In the rows, zero is written as 128.
Known rows, with every step that occurs:
fizu, rovopov, golaba: [ 13 163 166  89 155 148 126 139 127 113 106 145 100 133 103 140  38 161
 159 119 252 191  73 160]
revavi, puna, fizu, pafabef, danov: [106 184 114 113 148  76 174 108  99 199 116 112 109 114 139 147 126  78
  90 205 101 110 130 164]
puna, fizu, pomedi, danov, fizo: [126 154 136 132 136  99 142  97 148 119 117  70 127 107 180 151 141 120
  40 204  63 137 130 184]
bebe, feme, zamo: [104  68 119 102 129 170  88 109 139 115 105 184 223 162  98 124 106 129
 225  47 114 135 106 130]
puna, fizu: [ 81 161 113 118 138 110 119 137 155 142 113 118 118 117 148 116  81 134
 140 152 156 157 125 143]
bebe, feme, pafabef, danov, pomedi: [153  60 132  81 114 150 149  73  64 103 131 118 174 150 107 114 204 107
 130 121  57 148 118 125]
fizo, feme, zamo: [ 98 112 116 135 114 156  50 160 172  98  93 186 172 158 102 138  97 160
 193  58 169 102 126 116]
pomedi, danov, fizo, feme: [134 150 112 156 111 171 117 153 155 103 115 123 115 124 139 144 141 167
 133 136 125 101 129 130]
danov, fizo, feme: [113 137 126 139 127 168 104 151 182  90 134 130 111 140 137 133 101 162
 160  82 141 121 129 132]
feme, pafabef: [ 93 113 141 101 145 138 156  89 121 122 138 134 105 124 137 130  94 138
 176  93 166 156 119 105]
revavi, puna, fizu, rovopov: [ 65 179  95  94 167  98 177 136 142 188 141 124 109 107 130 111  42 132
 175 126 168 152 112 141]
puna, fizu, fizo, feme, pafabef, danov: [180 154 164 172 141  79 115 148 125 138 127 118 103 124 115 107 178  95
  29 166  97 105 149 133]
revavi, puna, fizu, fizo, feme: [140 160 119 172 161  77 120 184 169 174 142 122 104 115 114 116  88  80
 120 136 131 117 143 148]
feme, pomedi: [ 88 107 120  85 126 112 132 105 114 129 150 133 145 130 139 125  87 135
 166 118 176 162 134 114]
pomedi, danov: [ 99 152 100 120 120 147 135 121 108 144  91 137 126 125 142 139 112 157
 155 172 171 133 112 128]
feme, bebe: [133  92  79  92 124 168 142 121 139 126  91 138 113 120 141 112  88 151
 186  76 184 167  88  88]
pomedi, danov, fizo, feme, zamo: [129 125 124 151 100 185  77 140 172  94  97 149 167 139 134 154 141 175
 152  92  97  81 130 128]
bebe, feme, pafabef: [128  67 134 106 151 155 160  92 104 117 148 146 150 134 100 115 125 109
 196  65 119 159 114 106]
pafabef, danov: [ 99 163 112 107 102 135 119 120 103 158  94 147 141 145 144 124 121 154
 144 173 167 128 112 138]
bebe, feme: [110  93 105 107 140 158 129 122 122 125 122 158 170 148 106 113 105 122
 205  91 143 157 105 131]
pafabef, danov, fizo, feme: [135 159 125 144  93 160 100 152 148 115 117 134 128 148 141 128 151 164
 123 137 120  97 130 138]
feme, pafabef, danov: [117 136 139 108 113 132 153  89  84 148 124 135 121 133 140 128 143 140
 138 145 145 131 124 112]
golaba, rovopov: [ 43 149 160 101 140 136  91 141 123 117 102 170 107 119 117 155  48 138
 176 129 205 185  83 151]

Rows:
[145 124 131 126  84 133 108 137 123 113 156 123 149 138 139 126 163 148
 103 137 108 107 153 122] : pafabef, danov, fizo, feme, pomedi
[158  89 154 109 118 170 171  69  99 122 157 119 162 137 133 118 180 120
 145  99  45 136 116 126] : bebe, feme, pafabef, danov, fizo
[129 111 153 136 138 164 137 119 168  81 160 119  92 127 133 133 121 151
 153  56 119 124 139 104] : danov, fizo, feme, pafabef
[125 138 162 104 114 155 164  64 115 129 146 107 117 128 169 133 146 149
 124 126  90 132 124 126] : feme, pafabef, danov, fizo
[147 102 129 114 100 135 110 125  98  87 120 118 121 148 110 127 194 139
  99 130 110 112 139 112] : fizo, feme, pafabef, danov, pomedi
[174 134 167 159 136 110 118 130 109 128 125 142 109 144 108 121 168 112
  72 130 132 100 135 118] : fizu, fizo, feme, pafabef, danov
[124 104 133 120 117 136 112 137 159  88 172 119 134 131 136 129 117 147
 141  81 131 129 151 114] : danov, fizo, feme, pomedi
[141 112  97 141 101 120 111 160 101 121 131 141 141 122 109 135 150 141
 127 155 167 110 149  98] : fizo, feme, pomedi, danov
[168 119 133 157 134  95 112 148 107 123 135 133 134 129 110 128 154 113
  71 160 146 112 148 119] : fizu, fizo, feme, pomedi, danov
[113 165 129 133 170  71 153 128 154 195 143 109 113 111 147 115  65  75
 130 150 124 151 128 163] : revavi, puna, fizu, fizo
[177 137 109 173 138  52 142 171 116 183 162 105 127  93 116 124 140  68
  71 190 104 107 166 128] : revavi, puna, fizu, fizo, feme, pomedi, danov
[194  99  77 145 101 202 136 156 154  96  94 117 104 108 139 127 156 168
 135  95 119 115 107  84] : pomedi, danov, fizo, feme, bebe
[182 156 142 176 139  67 148 151 117 189 152 114 104 110 114 115 157  70
  73 161  86  97 151 128] : revavi, puna, fizu, fizo, feme, pafabef, danov
[175 139 132 171 136  62 106 166 127 134 135 107 128 109 116 116 161  97
  28 193 114 115 162 131] : puna, fizu, fizo, feme, pomedi, danov
[174 106 166 128 132 109 110 114 105  90 123 113 114 153 110 120 198 108
  43 133  89 115 140 134] : fizu, fizo, feme, pafabef, danov, pomedi
[177 122 130 174 138  88 177 124 136 137 170  69 103  84 141 163 166  82
  66 159  39  97 159 138] : revavi, puna, fizu, pomedi, danov, fizo, feme, pafabef
